Known rows, with every way that one mark hangs from another
{Y {E W}}: [ 1.91  1.77  0.66 -0.10  0.23 -0.51  1.17 -0.42  1.34  0.31  0.26 -0.20
  0.28 -0.46 -0.21 -0.41 -0.62  0.86  0.05  2.11]
{E A D Y}: [-2.27 -0.78 -1.46 -0.38 -3.18 -0.64 -0.23 -1.14  2.52  0.20  0.25  2.03
 -1.29  0.25 -1.02 -1.05  0.51 -0.64  0.71  4.41]
{U {E Y}}: [-0.20  1.22 -0.21 -0.03 -1.92 -1.18  0.38  0.63  1.55  1.07 -0.66 -1.33
 -0.62 -0.06 -1.63 -0.10  0.08 -0.61  0.25  1.03]
{K {E A}}: [-0.16  0.46  0.04  0.10 -2.77 -0.16  0.33 -0.83  0.53  0.59  0.65  2.53
 -0.80  1.08 -0.26  0.10  1.20 -1.48 -0.04  2.58]
{E D W}: [ 0.05 -0.81 -0.35 -0.36 -0.47  0.26  0.85 -1.06  1.97  0.73  0.37 -1.37
  0.65 -0.77  0.88  0.05 -0.43  1.50  0.73  2.49]
{R E}: [ 0.22  2.16  0.72 -0.03  0.03 -0.82  0.15  0.51  1.76 -0.91  0.02  0.13
 -0.55 -0.13  0.10  0.68 -0.98 -0.57 -0.23 -0.32]
{N {K E}}: [ 0.15  0.83  2.02  0.18 -1.57 -0.05  0.38  0.65 -0.79  0.48 -0.26  1.34
 -0.75 -0.11 -0.37  1.28 -1.13 -0.57 -0.63  0.78]
{U {E A D W Y}}: [-0.54 -0.38 -1.12 -0.59 -3.88 -0.61  1.14 -1.07  3.90  1.95  0.65 -0.62
 -0.74  0.40 -0.58 -0.78  1.15  0.12  1.29  5.16]
{U {E D Y}}: [-0.86  0.61 -0.13 -0.31 -2.95 -1.53  0.48  0.11  3.56  1.16 -0.51 -1.58
 -0.64  0.16 -1.34  0.46 -0.06  0.10  0.44  2.17]
{N K}: [-0.23 -0.47  1.45 -0.17 -0.30  0.42 -0.06  0.77 -1.04 -0.02 -0.05  0.91
 -0.65  0.09  0.06  0.44 -0.85  0.16 -0.30 -0.16]
{V {E A D}}: [-1.50 -0.24 -0.76 -0.59 -3.35 -0.86  0.05 -1.00  3.82  0.08  1.42  2.08
 -1.17  1.99 -0.04  0.52  1.48 -0.59 -0.11  2.01]
{N {E D W}}: [-0.21  0.69  0.01 -0.18 -0.91 -0.18  0.87 -0.81  3.03  1.22  0.65 -2.23
  0.07 -0.83  0.89  0.62 -0.14  1.49 -0.48  3.49]
{D {E A W Y}}: [ 0.69  0.20 -1.51 -0.06 -2.81 -0.87  0.79 -0.69  0.99  0.57  0.02  0.65
 -0.55 -0.71 -0.49 -1.31  0.18 -0.63  0.93  5.72]
{N {E Y}}: [-1.32  2.15 -0.58  0.34 -0.98 -1.06 -0.12  0.34  1.39  0.58 -0.48 -0.64
 -1.08 -1.22 -1.41 -0.28 -0.58 -0.56 -1.01  2.52]
{N {E D Y} K}: [-2.26  1.11  0.93 -0.13 -2.33 -1.02 -0.11  0.53  2.24  0.62 -0.40  0.07
 -1.78 -0.89 -1.09  0.72 -1.57  0.26 -1.09  3.53]
{U {E A D W}}: [ 0.49 -1.02 -0.20 -0.71 -3.30 -0.05  1.31 -1.18  3.65  1.91  1.39 -0.98
 -0.18  1.63  0.90  0.13  2.00  0.69  1.08  3.53]
{K {E W}}: [ 1.15  1.02  0.22  0.25 -0.69  0.13  1.18 -0.59  0.29  1.17  0.04 -0.62
  0.57 -1.20  0.19  0.29 -0.47  0.10  0.21  2.36]
{M {E W}}: [ 0.40  2.36  0.85  0.25  0.59  0.32  1.30 -0.50 -0.32  0.77  1.17 -1.19
  1.04 -1.21 -0.08  0.04 -0.53  1.18  0.21  3.39]

Rows
[-1.89  0.17 -0.06 -0.40 -3.28 -0.09  0.59 -0.62  2.64  1.34  0.73  0.93
 -1.81 -0.65 -0.43 -0.45 -0.39  0.35 -0.30  6.50]	{N {E A D W Y} K}
[-1.41  0.95  0.50 -0.19 -1.81 -0.32  0.64  0.04  2.28  1.28 -0.16 -1.09
 -1.15 -1.86 -0.52  0.21 -1.88  1.09 -0.56  4.87]	{N {E D W Y} K}
[-1.41 -0.95 -1.91 -0.45 -2.54 -0.01  0.55 -1.66  2.62  0.85  0.51  0.87
 -0.69 -0.69 -0.52 -1.51  0.23  0.18  1.26  5.85]	{E A D W Y}
[-0.43 -1.64 -0.94 -0.57 -1.98  0.55  0.75 -1.72  2.26  0.84  1.32  0.72
 -0.11  0.50  0.98 -0.66  1.05  0.76  1.04  4.24]	{E A D W}
[-0.16  0.51  0.51 -0.56 -2.88 -1.16  0.45 -1.20  3.55 -0.23  1.01  2.63
 -1.05  1.98 -0.31 -0.04  0.97  0.03  0.04  3.44]	{Y {E A D}}
[-2.81  0.35  0.33 -0.32 -3.88 -0.70 -0.21 -0.13  2.58  0.69  0.49  2.05
 -2.45  0.40 -0.93  0.04 -0.18 -0.48 -0.83  5.05]	{N {E A D Y} K}
[ 1.15  1.06  0.72 -0.41 -0.84 -0.83  1.29 -0.96  3.23  0.38  0.39 -0.42
  0.21 -0.25  0.09  0.16 -0.70  1.55  0.27  3.33]	{Y {E D W}}
[-1.82  1.39 -1.11  0.11 -2.50 -0.80 -0.24 -0.36  1.69  0.67  0.40  1.41
 -1.84  0.04 -1.29 -1.01  0.89 -1.32 -0.74  4.11]	{N {E A Y}}
[-1.42  0.62  0.49  0.11 -3.62 -0.35  0.10  0.02 -0.23  0.64 -0.15  3.68
 -2.05 -0.01 -1.69 -0.33 -0.50 -1.87 -0.12  4.10]	{N {K {E A Y}}}
[ 1.17  0.94 -0.95  0.15 -1.31 -1.13  0.91 -0.02  0.68  0.47 -0.88 -1.36
  0.22 -2.00 -0.62 -0.59 -1.34  0.11  0.62  4.09]	{D {E W Y}}
[-1.28  0.42  1.91 -0.29 -1.78 -0.37  0.09  0.45  1.88  0.54  0.34 -0.19
 -1.21  0.23  0.40  1.62 -0.77  0.82 -1.32  1.89]	{N {E D} K}
[ 1.42  0.96  0.14 -0.30 -1.28 -0.23  1.09 -1.12  1.70  0.37  1.19  1.80
 -0.48  0.86 -0.13 -1.10  0.86  0.14  0.34  3.66]	{Y {E A W}}
[ 0.33  0.96  1.48 -0.03 -0.15  0.52  0.76  0.50  0.09  1.17  0.50 -1.06
 -0.58 -0.92  0.65  0.58 -0.86  0.98 -0.97  2.14]	{N {E W} K}
[-1.20  0.85 -0.09 -0.08 -2.27  0.22  0.45 -0.09  0.67  1.34  0.64  1.21
 -1.84 -0.72 -0.72 -1.03 -0.22 -0.30 -0.50  5.44]	{N {E A W Y} K}
[ 0.72  1.03 -0.58 -0.09 -1.30 -0.56  1.11  0.18  1.72  1.80 -0.37 -2.45
  0.02 -0.96 -1.05 -0.63 -0.15  0.24  0.77  2.44]	{U {E W Y}}
[-0.19  0.19  0.89 -0.22 -1.69  0.80  0.65 -0.17  0.39  1.19  1.38  0.91
 -1.29  0.35  0.76 -0.13  0.59  0.21 -0.72  3.78]	{N {E A W} K}
[-0.38  0.03  1.44 -0.05 -3.08  0.21  0.27 -0.06 -0.51  0.53  0.57  3.41
 -1.44  1.11 -0.27  0.56  0.32 -1.34 -0.36  2.39]	{N {K {E A}}}
[-0.68  1.62  0.51  0.12 -0.74 -0.01  0.54  0.62  0.31  1.19 -0.23 -0.81
 -1.18 -2.03 -0.81 -0.30 -1.76  0.39 -0.81  3.79]	{N {E W Y} K}
[-0.83  1.47  1.05  0.32 -2.12 -0.63  0.16  0.71 -0.50  0.57 -1.01  1.63
 -1.31 -1.28 -1.81  0.33 -1.97 -1.13 -0.43  2.39]	{N {K {E Y}}}
[-0.28 -0.80  1.11 -0.40 -3.52  0.48  1.11 -1.10  1.48  1.32  0.93  2.02
 -0.84  0.39  0.66  0.59 -0.04  0.16  0.43  4.93]	{N {K {E A D W}}}
